Known rows, with every step that occurs
nepoz pifa: [ -2  19   0  61  35   7   5  -5  11   9 -21 -13  -9  -4  41  -7  13 -22
  17]
vofef namev pifa: [-12  12  -6  63 -16  35 -18  15   5  14 -25 -24 -19  13 -14  15  27 -23
 -29]
pifa nepoz goti namev vofef nosi: [  8  -3  -8  -2   3  17 -18  20 -31 -33 -39 -13 -28 -14 -32   3 -17  19
  34]
pifa nepoz vofef: [  8  -8 -15 -26  44  13 -17 -30 -10  -2  11   4   0 -27   2 -20 -49  27
 -27]
namev pifa nepoz: [-17  13  -7   2  22  56 -30 -19 -17  14 -15  -1 -21 -21  -1  12 -10 -11
  -2]
nepoz goti namev vofef: [ 14   3   9  47   0 -16  -4  22 -25 -37 -10 -42   5   6 -47   5 -16  -7
   8]
goti namev: [-20   0   2  36 -11 -29  20  11  -5  -2  -6  -8 -26  23 -35  11  -8  15
   7]
pifa nepoz goti nosi: [ 23  12  -7 -37  -8  33 -43  -8 -21 -35 -31 -46 -25   0 -31  -8 -22  26
  41]
namev pifa: [-13  23   4  33  13  33 -23   6  -6  18  -6  -8   3   1  -1  17  19 -22
  -8]
goti nepoz: [ 11   2 -25 -10  12  17  13 -12   7 -24  -8 -10 -13   8 -23 -19  25  22
  12]
namev vofef: [  6  -9   4  14  16  -5 -13   4 -17  -7  19  -9  26 -29  -9  11   0 -24
 -23]
goti namev vofef: [-12 -10   6  48   6 -30   3  13 -21 -10  15 -16   1  -8 -41  21  -7  -8
 -17]
goti nosi pifa: [ -8  30  11  43  27  12  -3  18  -9  37 -14 -16 -25   7 -41  22  41  -2
  11]
vofef nepoz pifa: [ -8   2 -19  29  55  21  16 -24  11   8 -43  18 -17 -19  34 -35  22 -23
  20]
nosi pifa nepoz vofef namev: [  4   1 -16  54  32  25   6  -6   1  24 -22 -12 -36  -9 -30 -10 -12  11
 -42]
nosi pifa: [ -7  26  14  57  34  14  22  15  -5  40 -16   2 -17   4 -19  13  32 -19
   8]
nosi pifa nepoz vofef: [  3  14  -5  20  71  25   1 -18 -13  31  -4   5 -14 -24 -14  -9 -23  12
 -23]
nepoz vofef nosi pifa: [  4  26   1  30  57  20   7  24  -4  43 -20  18 -13  -3  -9  -2  29  13
   0]
nosi pifa nepoz goti namev: [  0  27   7  56  15  18  21  13 -21  -5 -54 -29 -53  21 -57   0 -15  13
  47]
nepoz vofef: [ 13   0  -6  -3  35 -10  -9  -7   1   0  19  -2  22  -7   3 -16 -23  20
 -34]

Rows
[  8  -7 -23 -50  36  26 -25  -9  -9   2 -12  23 -16 -25  11 -18 -26  44
  -4]
pifa nepoz vofef nosi
[ 19  23   3  27  47  32 -10  14 -25   5 -42 -25 -10 -12 -58  -7  37 -19
  26]
namev vofef nepoz goti nosi pifa
[-22   8  -2  41  40  26   7  15 -31  28 -32  13 -53 -24 -43  23   9   3
  18]
goti namev vofef nosi pifa nepoz
[ 14  30   0  16  36  36   0  12 -14  11 -56 -18 -29   8 -52 -15  39  -2
  43]
vofef nepoz goti nosi pifa
[ 18  44  15  43  20  26 -11  26 -13   9 -38 -43 -21  20 -47   8  32   0
  39]
nepoz goti nosi pifa
[ 15  20 -12  10 -20  59 -56   4 -16 -25 -51 -64 -40   9 -43   5  -2   8
  18]
vofef namev pifa nepoz goti nosi
[-12  15  -6   4  37  50   5   4 -15  38 -41  25 -53 -21 -10   6  16   8
  30]
vofef nosi pifa nepoz
[ 18  18 -11  27 -13  69 -32   1 -12 -25 -59 -46 -32   6 -20  -8 -12  -9
  16]
vofef namev pifa nepoz goti
[  5  -9  -4 -12  10   9 -21  21 -15  -2  -4  12   7 -27   1  10  17  -2
   1]
namev vofef nosi
[ 28  19   2 -17 -15  12 -37  13 -10 -34 -23 -51  -6  18 -31  -5  -1  19
  34]
nepoz goti nosi
[-13  19  -1  11  34  36 -12  -8 -20  31 -21  -8 -48 -17 -38  17   9   8
  17]
goti nosi pifa nepoz
[ 27  -1 -16 -34  13  30   3  -8  -5 -32 -53  -2  -4   2 -14 -46  -3   2
  37]
vofef nepoz goti
[-31  22   6  64   3   8  -7  16 -10  15 -12 -15 -19  22 -33  26  14  -7
  -3]
goti namev pifa
[ 23   2 -29 -12  47   5   3 -18   6 -20  12 -11  10   0 -19 -34  -2  39
 -22]
goti nepoz vofef
[ -1  13 -11  61  12  27 -24   9   5  14  -9 -25   1   8 -15   2   9  -8
 -55]
nepoz vofef namev pifa
[ -2  19  10  46  43  23   3  33 -18  36 -21  14 -10 -20 -17  21  48 -20
   8]
namev vofef nosi pifa
[-11  16   1  26  40  38  12 -11 -16  32 -24  10 -39 -19 -18   6   2  -6
  12]
nosi pifa nepoz
[ -1  27   0  36  12  29  15  25 -22  -2 -69 -16 -65  20 -50  -1  -2  27
  63]
vofef nosi pifa nepoz goti namev
